What can hang from each mark
posun: lepa
roner: nuzakag pemop
pivupub: lepa
nuzakag: lepa roner
pemop: lepa
kororeg: lepa
lepa: kororeg nuzakag pemop pivupub

Known rows, with every way that one mark hangs from another
posun(lepa(nuzakag(roner) pemop pivupub)): [-2.14  1.89  0.38 -0.80  2.79  1.39  0.35  3.22  2.45 -0.93  3.69  0.00
  5.82  3.15  2.17]
posun(lepa(kororeg nuzakag pivupub)): [-2.12  1.17  0.98  0.83  4.03  1.67 -1.44  3.00  1.56  1.98  3.48  0.74
  4.59  0.91  1.95]
lepa(kororeg nuzakag(roner) pemop pivupub): [-3.28  0.49 -1.58 -1.40  2.19  1.04 -0.79  4.52  2.93  0.76  2.92 -0.46
  4.78  2.45  1.41]
roner(nuzakag(lepa(kororeg pivupub)) pemop): [-1.31  0.90 -1.22 -2.02 -0.54 -0.05 -1.70  1.11  0.70  3.00  1.99  3.13
  4.32  4.27  0.97]
kororeg(lepa(nuzakag(roner) pemop pivupub)): [-2.88  1.17 -0.51 -1.56  1.07  1.75 -0.08  2.98  2.94 -1.05  3.63 -0.48
  3.95  3.24  1.42]
pivupub(lepa(kororeg nuzakag)): [-1.56  0.85  1.58 -0.01  2.88  3.55 -2.12  4.46  0.68  1.87  3.60 -0.55
  4.36  0.97  2.28]
roner(nuzakag pemop(lepa(kororeg pivupub))): [-1.39  0.59 -0.82 -2.18 -0.11  0.51 -1.24  1.34  0.88  3.05  1.97  0.53
  3.99  3.42  1.61]
roner(nuzakag(lepa(pemop))): [ 0.11  1.48  1.02 -1.23 -1.45  2.14 -1.44  3.93  0.25  0.70  4.15  1.84
  5.49  4.87  1.02]
kororeg(lepa(nuzakag pivupub)): [-1.66  0.38  0.75  0.71  1.70  2.66 -0.99  1.59  1.55  0.22  3.84 -0.63
  3.19  1.97  1.60]
posun(lepa(nuzakag pivupub)): [-0.99  1.08  1.63  1.50  3.24  2.26 -0.56  1.93  1.16  0.20  3.81 -0.05
  5.30  1.86  2.48]
posun(lepa(kororeg nuzakag(roner) pemop)): [-2.80  2.53  0.47 -2.02  2.23  2.07 -0.80  6.80  1.80  0.48  3.01  0.97
  5.71  2.33  1.85]
kororeg(lepa(pemop pivupub)): [-1.76  1.43  0.18  1.35  1.33  2.21 -1.19  1.09  1.64  1.39  3.40 -0.42
  3.04  2.82  1.84]
pemop(lepa(kororeg nuzakag(roner) pivupub)): [-1.99  0.72  0.94 -1.72  1.69  1.53 -0.16  3.07  1.71  0.69  3.75 -1.19
  2.35  2.56  2.46]
pivupub(lepa(nuzakag pemop)): [-1.53  1.12  0.86  0.13  2.40  3.42 -1.63  4.74  1.21  0.62  4.56 -1.40
  6.28  1.48  2.07]
lepa(kororeg nuzakag): [-1.42  0.15  0.07  0.17  1.51  3.09 -2.01  5.59  0.85  1.88  2.75 -0.59
  4.75  1.23  1.98]
nuzakag(lepa(kororeg pemop pivupub) roner): [-1.95  2.10 -0.12 -0.96  1.01  0.50 -0.86  2.34  1.61  1.63  3.42  1.55
  2.49  4.28  2.15]

Rows
[-0.59  1.37 -0.20 -1.34 -0.53  1.14  0.65  0.00  0.49  0.46  1.72 -1.42
  2.76  4.46  4.10] => nuzakag(roner(pemop(lepa(pivupub))))
[-0.94  0.88  1.50  1.15  2.05  1.74 -1.22  1.29  0.54  3.07  3.46 -1.15
  1.43  2.04  3.13] => pemop(lepa(kororeg pivupub))
[-1.10 -0.07 -0.02 -0.18  1.22  2.21  0.58  2.11  1.69 -1.20  2.66 -1.33
  4.28  3.72  2.74] => lepa(nuzakag(roner) pivupub)
[-2.22  0.73 -2.10 -2.93 -0.26  1.79 -0.85  5.48  1.28  1.11  0.48  0.02
  5.39  3.05  2.55] => lepa(kororeg nuzakag(roner(pemop)))
[-1.74  1.49 -0.67 -1.92  0.31  0.64 -0.18  1.04  1.05  2.26  1.34 -0.66
  2.05  3.72  3.79] => nuzakag(roner(pemop(lepa(kororeg pivupub))))
[-2.84  0.20 -2.67 -2.17  0.95  0.59 -0.48  3.14  2.22  1.31  0.84  0.05
  4.69  2.86  2.23] => lepa(kororeg nuzakag(roner(pemop)) pivupub)
[-2.70  1.19  0.48 -0.59  3.16  2.77 -2.51  5.95  1.50  2.13  4.17 -0.53
  5.57  0.58  1.49] => pivupub(lepa(kororeg nuzakag pemop))
[-1.75  1.95  0.96  0.60  2.68  3.02 -2.44  3.90  0.65  2.99  2.99 -0.37
  4.11  1.79  2.62] => pivupub(lepa(kororeg pemop))
[-0.81  1.25  1.09  1.30  1.50  1.19 -1.77  0.94  0.38  2.86  3.60  1.37
  1.97  2.82  2.41] => nuzakag(lepa(kororeg pivupub))
[-0.87  1.97  0.44 -0.38  0.40  1.00 -0.18  1.09  1.24  0.04  3.79  0.80
  3.22  5.02  2.62] => nuzakag(lepa(pemop pivupub) roner)
[-2.67  0.91 -0.43  0.19  1.82  1.90 -1.33  3.10  2.61  0.63  4.36 -0.63
  4.42  1.60  0.96] => kororeg(lepa(nuzakag pemop pivupub))
[-0.54  1.12  0.41 -0.41 -0.23  0.86 -1.03  1.44  1.10  0.96  4.48  1.78
  5.01  4.71  0.65] => roner(nuzakag(lepa(pemop pivupub)))
[-0.70  1.51  0.47  1.44  1.00  1.15 -1.41  1.37  0.86  1.68  4.74  0.61
  3.62  3.25  2.15] => nuzakag(lepa(pemop pivupub))
[-2.18  0.90 -0.97  1.56  2.37  1.29 -1.89  2.75  1.89  3.05  2.60 -0.45
  3.86  2.03  2.15] => lepa(kororeg pemop pivupub)
[-2.61  0.43 -1.34 -1.53  1.30  0.52 -1.60  3.07  1.64  3.16  3.10 -0.86
  4.05  0.82  2.18] => roner(pemop(lepa(kororeg nuzakag pivupub)))
[-0.64  0.71  0.97 -0.54  0.41  1.04 -1.60  1.26  0.50  2.12  3.47  2.73
  3.23  4.27  0.84] => roner(nuzakag(lepa(kororeg pivupub)))
[-2.62  0.86 -1.50 -2.51 -0.04  1.32  0.06  1.63  1.97 -0.60  1.65 -0.01
  3.84  3.70  2.10] => kororeg(lepa(nuzakag(roner(pemop)) pivupub))
[-0.21  2.43  1.10 -0.85 -0.86  2.26 -0.43  3.63  0.33 -0.16  3.41  0.73
  3.76  5.23  2.96] => nuzakag(lepa(pemop) roner)
[-1.81  1.74 -0.10  0.74  1.72  0.60 -2.18  2.36  1.30  3.32  4.23  1.44
  3.09  2.41  1.71] => nuzakag(lepa(kororeg pemop pivupub))
[-1.70  1.24 -0.14 -1.15  0.73  0.36 -1.89  2.65  1.53  2.62  4.13  2.63
  4.29  3.87  0.04] => roner(nuzakag(lepa(kororeg pemop pivupub)))
[ 0.47  1.13 -0.06 -2.11 -2.61  1.73 -1.22  2.43 -0.54  1.16  2.09  2.21
  5.51  5.37  1.77] => roner(nuzakag(lepa) pemop)
